What can hang from each mark
H: F
J: A N
P: B L
F: E H
L: P
C: B E
A: J R
B: C P
N: L
E: C F

Each row was made from one small tree. Brackets hold a mark, then the marks that hang from it, in alphabetical order. Every link used is in the known rows. Write each row's tree.
Known rows
{N {L {P {B {C {E {F H}}}}}}}: [-21  -5 -17  -4 -13  25   0  12 -31  28  -3 -12   4  40 -30 -24   2  22
 -28  18  56 -11  46  24  -2 -20]
{H {F E}}: [  4  -2 -15   3  -7  50  16 -35   0  11 -19 -15  29  -2 -48   2 -34  37
  13   8   0   6 -13 -18 -17 -29]
{E {C {B {P L}}} {F H}}: [-51 -14  16  10  -5  28  -8  47  31 -23  55 -26   9 -91  49 -40  55 -78
   5  12 -43  -9 -37 -18   7  11]
{P {B C} L}: [ 28 -23  -8  31 -97   8  -9   7  -5  39   4 -16 -23  30  -7  14  -9  40
  -2  34 102   6  13 -41  17  39]
{J A}: [ 21  24  27  -6  66 -31  -3 -20   2   0 -22  59  -6   4  -8   1  34  -1
  25   5 -21   0 -53 -30  -2  54]
{B {C {E {F H}}} {P L}}: [ -8 -43 -25 -29 -17  78 -17  58  10  -7  39 -39  -4  47 -15   6  59 -25
 -28  26   2   6  55  55  20 -12]
{A {J {N {L {P {B C}}}}} R}: [  35   22    3   10  -31 -108    0  -23  -20   -4  -40   41  -26   28
   24    7  -93   -2   -7  -59    2   -8   27   23   14   21]
{H {F {E {C {B P}}}}}: [ -2 -16 -45   3   4  50  12 -27  14  -6  -9 -39  28 -37 -31 -12 -23  26
  14  -9 -30   2  -1 -42 -28 -40]
{H {F {E C}}}: [ -1  -6  -5  25   0  37  19 -42  -1  -6 -18 -22  24 -35 -17  -9 -27  40
  16   4  -1   8 -19 -47 -27 -36]
{L {P {B {C {E F}}}}}: [  6 -18 -10  -5  53   7 -11 -19 -28  34  16 -24 -15  69 -34   4 -12  41
 -28  28  66   2  38  38   5 -19]
{N {L {P B}}}: [  3  18 -21  -9 -19   2   2 -21 -44  31 -32  -3  -1  14 -15 -17 -36  42
  -8   8  70 -11  39  -9  -6   0]
{J {A R} {N {L {P B}}}}: [ 13  36  36  17  38 -99  22 -48  -8   2 -43  95 -21  17  -5  10 -30  10
  -6 -23  23 -10  10 -24  -2  48]
{L P}: [  4  10   0 -16  72   6  -9 -45 -41  -9 -10  -3   3  11  -1  16  -3  20
  -7  16  26   2  16  35  -3 -17]
{N {L {P {B C}}}}: [ 12   9 -28 -14   2   9   0 -22 -39  25 -31 -14  -7  37 -30 -16 -20  54
 -16   7  73 -10  53  -1 -14  -7]
{E {C B} {F H}}: [-56   6  43  22  28  -4  -4  29  29 -17  49  -9  13 -93  41 -46  52 -69
  13  13 -52 -12 -84 -20  -2   9]
{A J}: [ 32  23   4 -12  -8 -41 -25   1  -9   4 -27  22  -3 -12  35   8 -48 -16
  24 -31 -44  -7 -39   0  16  22]
{E C F}: [-26  15  71   9  60  -9   2   0   6  -2  34   2 -14 -61  48 -44  24 -28
   8  16  -5  -1 -61 -25   2  20]
{A R}: [  4  14  31  16 -24 -48   6 -11 -33 -15  -1  18  -3   8  16  -4 -10 -16
  17 -11   6  16 -34  34  22  31]
{F {E {C {B P}}} H}: [-22  -3 -16  12 -68  29  22  27  40 -41   3 -31  26 -70  26   7  36 -26
  25 -11 -60  10 -22 -39 -34 -43]
{H {F {E {C {B {P L}}}}}}: [  1 -31 -45   9 -41  59   8 -18  16  -2  -5 -37  27 -47 -18 -10 -23  25
   8  -1  -6   4  13 -52 -13 -30]
{A {J N} R}: [  26   34   39   15  -24 -114   -2  -17   -3  -20  -25   60  -14  -10
   54   24  -78  -36   18  -55  -51   -1  -38   27   24   32]
{B P}: [ 10  15 -21 -27  34  34  -3   6  -7 -15  -3 -24  -3   9  -6  15   7 -11
  14   0 -19   2  12  24  -4   3]
{F {E {C B}} H}: [-26   1   6  23 -73  10  20  20  40 -34   2 -16  30 -79  29   5  35 -19
  28  -6 -47  10 -50 -50 -33 -39]

Which tree is each row?
[-10 -21 -24 -34  53  64  -9  47  11 -16  34 -43  -3  62 -34   4  62 -23
 -20  10 -35   3  34  72   0 -31] => {B {C {E {F H}}} P}
[  7  47  55  11  28 -93  25 -28  11 -10 -41 108 -14 -11   5   5  -5 -13
   8 -31 -20 -10 -27 -27   2  62] => {J {A R} {N L}}
[ 21  42  10 -19  14 -58 -11 -23  -1  -1 -48  48  -4 -24  38  20 -73  -4
  -1 -42 -34 -24   6  -1   0   4] => {A {J {N {L P}}}}
[ 22  -5 -19   1  52   0  -6 -45 -36  13  -8 -28 -18  58 -28  15 -15  51
 -13  21  71   3  36  20  -9 -14] => {L {P {B C}}}
[-10 -17 -11  11  40  14  -7 -10 -28  15  19 -27  -5  59 -30   7   6  22
 -24  33  55   1  31  45   0 -30] => {L {P {B {C {E {F H}}}}}}
[  9 -12   2  14 -10  -1  -7  20   2  52  22 -18 -18  64 -35  -1  -7  36
  -8  26  51   3 -13   1   9   9] => {P {B {C {E F}}}}
[-43 -37 -34 -22 -62  51 -29  83  27  25  57 -13  31 -20  -5  -6  34 -54
 -15  15 -44  -7  -3  34  39  -2] => {C {B {P L}} {E {F H}}}
[ 10  39  44   0  61 -91  20 -50  -7 -17 -44 101 -13   3   3   9  -9  -4
  -7 -28  -4  -9   7  -6  -1  42] => {J {A R} {N {L P}}}
[  14   40   66   23   64 -102   19  -39   20  -21  -23  100  -18   -6
   11   31    3  -21   16  -21  -33    0  -54  -11    5   57] => {J {A R} N}
[ 11 -39   0  22 -98  16 -14  31   3  62  28 -10 -19  45 -12   4  -7  33
 -19  42  95   6  17 -19  34  30] => {P {B {C {E F}}} L}
[-20   8  29  35 -67  18  31   9  21 -43  -5 -14  21 -67  38   7  37 -15
  28   4 -25  16 -39 -45 -35 -39] => {F {E C} H}
[ 20 -43 -50 -30 -18  63 -20  37  -3  -4  12 -37  -7  54 -13  25  39  19
 -25  12  14  11  71  37  17 -13] => {B {C E} {P L}}
[  9 -18 -18 -18 -82  24   8  13  38   0   1 -20   8 -61  30   4   0  10
  11 -17 -13  14   3 -65 -10 -13] => {F {E {C {B {P L}}}}}
[  26   30   11   18  -51 -114    1  -22  -25    3  -41   54  -18    7
   38    7 -107   -9    1  -58    0  -10   14   12   20   25] => {A {J {N {L {P B}}}} R}
[  5 -22 -24 -52  71  56 -14  38  11   4  31 -39 -12  73 -38   2  42  -3
 -25   5 -22   5  41  64   5 -18] => {B {C {E F}} P}
[ 27 -23 -36 -38   3  59 -12  14   0 -20   5 -41 -18  39 -11  19  38   5
 -11  10  19   7  61  24   5   7] => {B C {P L}}
[ 18 -21 -51 -37  51  47 -13  25  -4 -12   6 -43  -6  73 -35  21  40  21
 -15  -3 -24   8  49  54  -3 -32] => {B {C E} P}
[ -4 -12 -24  17  -6  34  12 -34  13   2 -11 -26  31 -46 -26 -16 -25  35
  15  -4 -19   2 -27 -51 -25 -35] => {H {F {E {C B}}}}
[-42  -2  34   7 -13  21  -9  44  -2  15  37  10  22  -1   0  -6  32 -33
  -5  29 -23   1 -45  42  21 -10] => {C {E {F H}}}
[-52   0  16   7  39  18  -3  41  31 -29  50 -28  10 -80  34 -42  56 -77
  11   5 -64 -11 -50  -7  -5   1] => {E {C {B P}} {F H}}
